Each row was made from one path, in order. Every step used is in the known rows, and no mark comes twice. Write each row's path.
Known rows
gozak-siti: [-0.25  0.08  0.05  0.01  0.14  0.05  0.00 -0.10 -0.07 -0.01 -0.06  0.02
 -0.02  0.03  0.07  0.15 -0.01  0.15  0.02 -0.04  0.02  0.00  0.05 -0.01
 -0.02]
zavi-raruku-vefaram: [ 0.00  0.07 -0.12 -0.07  0.02  0.02 -0.07  0.12 -0.10 -0.19  0.02 -0.14
 -0.07  0.03  0.21  0.11  0.04 -0.14 -0.02 -0.32  0.00  0.04 -0.05  0.00
 -0.06]
siti-lobi-buge-gozak: [ 0.10 -0.10 -0.15 -0.01  0.17  0.11 -0.11  0.17 -0.17  0.09  0.02  0.10
 -0.01  0.14 -0.02  0.07  0.03  0.02  0.08 -0.29  0.09 -0.03 -0.03 -0.02
  0.06]
gozak-siti-lito: [-0.44  0.03  0.07 -0.01 -0.05  0.04 -0.01 -0.06 -0.08 -0.08 -0.09  0.07
  0.03  0.27  0.10  0.10  0.07  0.19  0.03 -0.26 -0.05 -0.01  0.08  0.00
 -0.01]
vefaram-raruku: [-0.10  0.01 -0.11  0.07  0.14  0.01 -0.04 -0.02 -0.06 -0.09  0.06  0.05
 -0.06  0.16  0.04 -0.08  0.01  0.06 -0.03 -0.16  0.15  0.00  0.05  0.02
 -0.02]
gozak-siti-bofem: [-0.39  0.05 -0.18 -0.01  0.08  0.05 -0.03 -0.21 -0.12 -0.03 -0.04  0.08
 -0.01  0.15  0.06  0.16  0.03  0.21  0.03 -0.26 -0.11 -0.04  0.04 -0.01
 -0.02]
lobi-buge-gozak-siti-lito: [-0.31  0.04  0.17  0.09  0.28  0.17 -0.08  0.22 -0.21  0.08  0.00  0.07
  0.03  0.05  0.01  0.07 -0.01  0.15  0.09 -0.21 -0.02 -0.06 -0.03 -0.04
  0.05]
raruku-zavi: [-0.07 -0.03 -0.10 -0.03 -0.31 -0.03 -0.05 -0.01 -0.14  0.09  0.03 -0.08
  0.00 -0.03  0.04  0.06  0.05 -0.03 -0.02 -0.32 -0.03  0.06 -0.01  0.01
  0.00]
vefaram-siti-bofem-zavi-raruku: [-0.27  0.10 -0.38  0.00  0.28  0.02 -0.05 -0.12 -0.09 -0.13  0.09 -0.18
 -0.02  0.25  0.02  0.00  0.06  0.11  0.03 -0.49 -0.07 -0.02  0.06  0.03
 -0.09]
gozak-siti-bofem-zavi: [-0.37  0.05 -0.25 -0.06  0.20  0.01  0.01 -0.22 -0.08 -0.02 -0.03  0.05
 -0.04  0.12  0.09  0.11  0.04  0.27  0.08 -0.21 -0.12 -0.03  0.05  0.00
 -0.03]
bofem-siti-lito: [-0.24 -0.13 -0.10 -0.08 -0.20 -0.07 -0.01 -0.02  0.02 -0.07 -0.09 -0.02
  0.01  0.13  0.03 -0.05  0.10  0.20  0.13 -0.12 -0.12  0.03  0.08  0.03
  0.04]
buge-gozak-siti-lito-raruku: [-0.26  0.05  0.20  0.05 -0.12  0.01 -0.13  0.10 -0.35 -0.03 -0.05  0.09
  0.02  0.18 -0.06 -0.04  0.04  0.15  0.06 -0.22 -0.04 -0.09 -0.06 -0.02
  0.01]
lobi-buge-gozak: [-0.04  0.02  0.12  0.10  0.32  0.14 -0.07  0.25 -0.16  0.14  0.07  0.02
  0.01 -0.12 -0.05  0.00 -0.05  0.04  0.07 -0.04  0.03 -0.05 -0.08 -0.04
  0.06]
bofem-siti: [-0.06 -0.09 -0.11 -0.06  0.00 -0.07  0.00 -0.05  0.04  0.00 -0.05 -0.06
 -0.04 -0.11  0.00 -0.02  0.03  0.16  0.13  0.08 -0.06  0.05  0.06  0.03
  0.03]
gozak-siti-gari: [-0.39  0.04 -0.03  0.01 -0.11  0.03  0.00  0.00 -0.02 -0.05 -0.05  0.08
  0.00  0.13  0.06  0.19  0.03  0.05  0.02 -0.14 -0.01 -0.01  0.11 -0.01
 -0.01]
buge-gozak: [ 0.03  0.02  0.11  0.07 -0.01 -0.01 -0.08  0.18 -0.20  0.13  0.04  0.06
  0.00 -0.05 -0.15 -0.02 -0.07  0.01  0.05 -0.07 -0.04 -0.05 -0.07 -0.01
  0.01]
siti-gozak: [-0.10 -0.03 -0.37 -0.09 -0.11 -0.03  0.03 -0.05 -0.13 -0.03 -0.01  0.09
  0.01  0.09  0.06 -0.03 -0.01  0.06  0.02 -0.02 -0.04 -0.02  0.00  0.00
  0.00]
lito-raruku-vefaram-siti: [ 0.09  0.09 -0.01 -0.02 -0.10  0.02 -0.13 -0.10 -0.28 -0.22  0.03 -0.15
  0.00  0.06  0.08 -0.16  0.11 -0.09 -0.07 -0.11  0.14 -0.07 -0.05 -0.02
 -0.04]
lobi-siti: [ 0.02 -0.01 -0.05  0.09  0.24  0.09 -0.03 -0.14 -0.07  0.04  0.05  0.01
 -0.01  0.10 -0.08  0.04 -0.01  0.10 -0.06 -0.10 -0.07  0.00  0.02 -0.02
  0.01]
buge-gozak-siti-gari: [-0.30  0.05  0.09  0.08 -0.11  0.01 -0.08  0.18 -0.22  0.08 -0.01  0.12
  0.00  0.06 -0.10  0.13 -0.05  0.05  0.07 -0.18 -0.04 -0.07  0.01 -0.02
  0.00]
lito-siti: [-0.15  0.01  0.03 -0.01 -0.07 -0.09 -0.04 -0.10 -0.15  0.10 -0.01  0.04
  0.03  0.14  0.00 -0.09  0.08 -0.03 -0.08  0.04 -0.01 -0.05 -0.10 -0.01
  0.10]
buge-gozak-siti-lobi: [-0.10  0.00 -0.01  0.01  0.03  0.03 -0.11  0.09 -0.28  0.11 -0.04  0.13
 -0.02  0.16 -0.07  0.14 -0.04  0.12  0.08 -0.28  0.02 -0.06 -0.01 -0.01
  0.00]

Which path is each row?
[-0.15  0.06 -0.33 -0.06  0.06  0.03 -0.05 -0.13 -0.18 -0.07  0.06 -0.13
 -0.02  0.15  0.11  0.03  0.01  0.00  0.01 -0.41 -0.04 -0.07  0.08  0.00
 -0.08] | raruku-vefaram-siti-bofem-zavi
[-0.17 -0.01 -0.12 -0.04  0.27  0.14 -0.06 -0.05 -0.09 -0.01 -0.07  0.08
 -0.02  0.17  0.13  0.22  0.05  0.16  0.05 -0.24  0.11  0.00  0.05 -0.02
  0.02] | gozak-siti-lobi-buge
[-0.30  0.03 -0.31 -0.08  0.08 -0.12 -0.06 -0.15 -0.16  0.00  0.04  0.00
 -0.01  0.25  0.06 -0.09  0.16  0.06 -0.02 -0.24 -0.15 -0.05 -0.11  0.01
  0.06] | lito-siti-bofem-zavi-raruku
[-0.16 -0.12 -0.06 -0.09 -0.26 -0.09 -0.06 -0.06 -0.07 -0.18 -0.09 -0.03
  0.01  0.13  0.03 -0.19  0.18  0.20  0.11 -0.05 -0.08  0.01  0.02  0.02
  0.05] | bofem-siti-lito-raruku
[-0.23  0.07  0.02  0.05 -0.10  0.03 -0.09 -0.07 -0.19 -0.22  0.01 -0.11
  0.08  0.38 -0.02 -0.17  0.14  0.04 -0.05 -0.36  0.05 -0.05  0.05  0.01
 -0.03] | vefaram-siti-lito-raruku
[-0.16  0.12 -0.28 -0.04  0.07  0.06 -0.11  0.01 -0.18 -0.23  0.06 -0.20
 -0.04  0.20  0.16  0.12  0.05 -0.09 -0.03 -0.62 -0.04  0.00  0.00  0.00
 -0.09] | zavi-raruku-vefaram-siti-bofem
[-0.07 -0.03 -0.35  0.02  0.14  0.06 -0.01 -0.19 -0.17  0.02  0.05  0.08
  0.00  0.17 -0.04  0.01 -0.03  0.15 -0.05 -0.11 -0.11 -0.03  0.02 -0.03
  0.01] | lobi-siti-gozak
[ 0.01  0.06 -0.36 -0.13  0.26 -0.04 -0.05  0.05 -0.05 -0.16  0.05 -0.19
 -0.08  0.17  0.19  0.05  0.07 -0.01  0.06 -0.43  0.07  0.04  0.03  0.02
 -0.09] | bofem-zavi-raruku-vefaram-siti-lobi
[ 0.02  0.02 -0.16 -0.02  0.10  0.13 -0.14  0.09 -0.29  0.01  0.05 -0.08
 -0.01  0.19  0.07  0.09 -0.02 -0.09  0.00 -0.48  0.14 -0.07  0.04 -0.03
 -0.03] | raruku-vefaram-siti-lobi-buge-gozak
[-0.18  0.09 -0.22 -0.09  0.17 -0.03 -0.03  0.08 -0.05 -0.19  0.05 -0.21
 -0.05  0.19  0.20  0.00  0.09  0.02  0.05 -0.42 -0.01  0.03  0.03  0.02
 -0.09] | bofem-zavi-raruku-vefaram-siti-lito
[-0.14 -0.12 -0.09 -0.12 -0.33 -0.08 -0.08 -0.05 -0.13 -0.20 -0.09 -0.06
  0.00  0.12  0.10 -0.16  0.17  0.14  0.10 -0.11 -0.07  0.00  0.02  0.01
  0.04] | bofem-siti-lito-raruku-vefaram
[-0.06 -0.08 -0.16 -0.09 -0.13 -0.09 -0.09 -0.12 -0.18  0.08 -0.03  0.10
  0.01  0.35  0.01 -0.05  0.14 -0.03 -0.07 -0.16  0.05 -0.05 -0.07 -0.01
  0.11] | lito-siti-lobi
[-0.08 -0.06 -0.08 -0.02  0.08  0.00 -0.13  0.04 -0.28  0.17  0.00  0.12
  0.02  0.25 -0.02 -0.04  0.11 -0.02 -0.03 -0.19  0.06 -0.08 -0.12 -0.03
  0.14] | lito-siti-lobi-buge-gozak
[-0.11 -0.04  0.04 -0.07 -0.38 -0.02 -0.10  0.00 -0.21 -0.25 -0.05  0.00
  0.05  0.28  0.12 -0.18  0.19 -0.03 -0.03 -0.24 -0.01 -0.05 -0.04 -0.02
  0.01] | siti-lito-raruku-vefaram
[ 0.03 -0.17 -0.23 -0.07  0.14  0.02 -0.09  0.08 -0.10  0.07 -0.04  0.03
 -0.04  0.01 -0.02  0.03  0.05  0.17  0.18 -0.16  0.01  0.02  0.03  0.01
  0.08] | bofem-siti-lobi-buge-gozak
[-0.06 -0.04 -0.02  0.04 -0.06  0.07 -0.11 -0.14 -0.24 -0.15  0.01  0.02
  0.03  0.33  0.02 -0.09  0.14  0.08 -0.09 -0.30 -0.08 -0.05 -0.01 -0.03
  0.02] | lobi-siti-lito-raruku-vefaram
[-0.26  0.05 -0.04  0.04 -0.25  0.02 -0.12 -0.08 -0.26 -0.17  0.02 -0.15
  0.08  0.37  0.00 -0.13  0.17  0.04 -0.06 -0.51  0.04 -0.02  0.03  0.02
 -0.03] | vefaram-siti-lito-raruku-zavi
[-0.03  0.00 -0.23 -0.01  0.08  0.05 -0.07 -0.09 -0.10 -0.05  0.02 -0.08
  0.01  0.34 -0.04  0.06  0.04  0.00 -0.01 -0.44  0.14 -0.02  0.10  0.02
 -0.04] | vefaram-siti-lobi
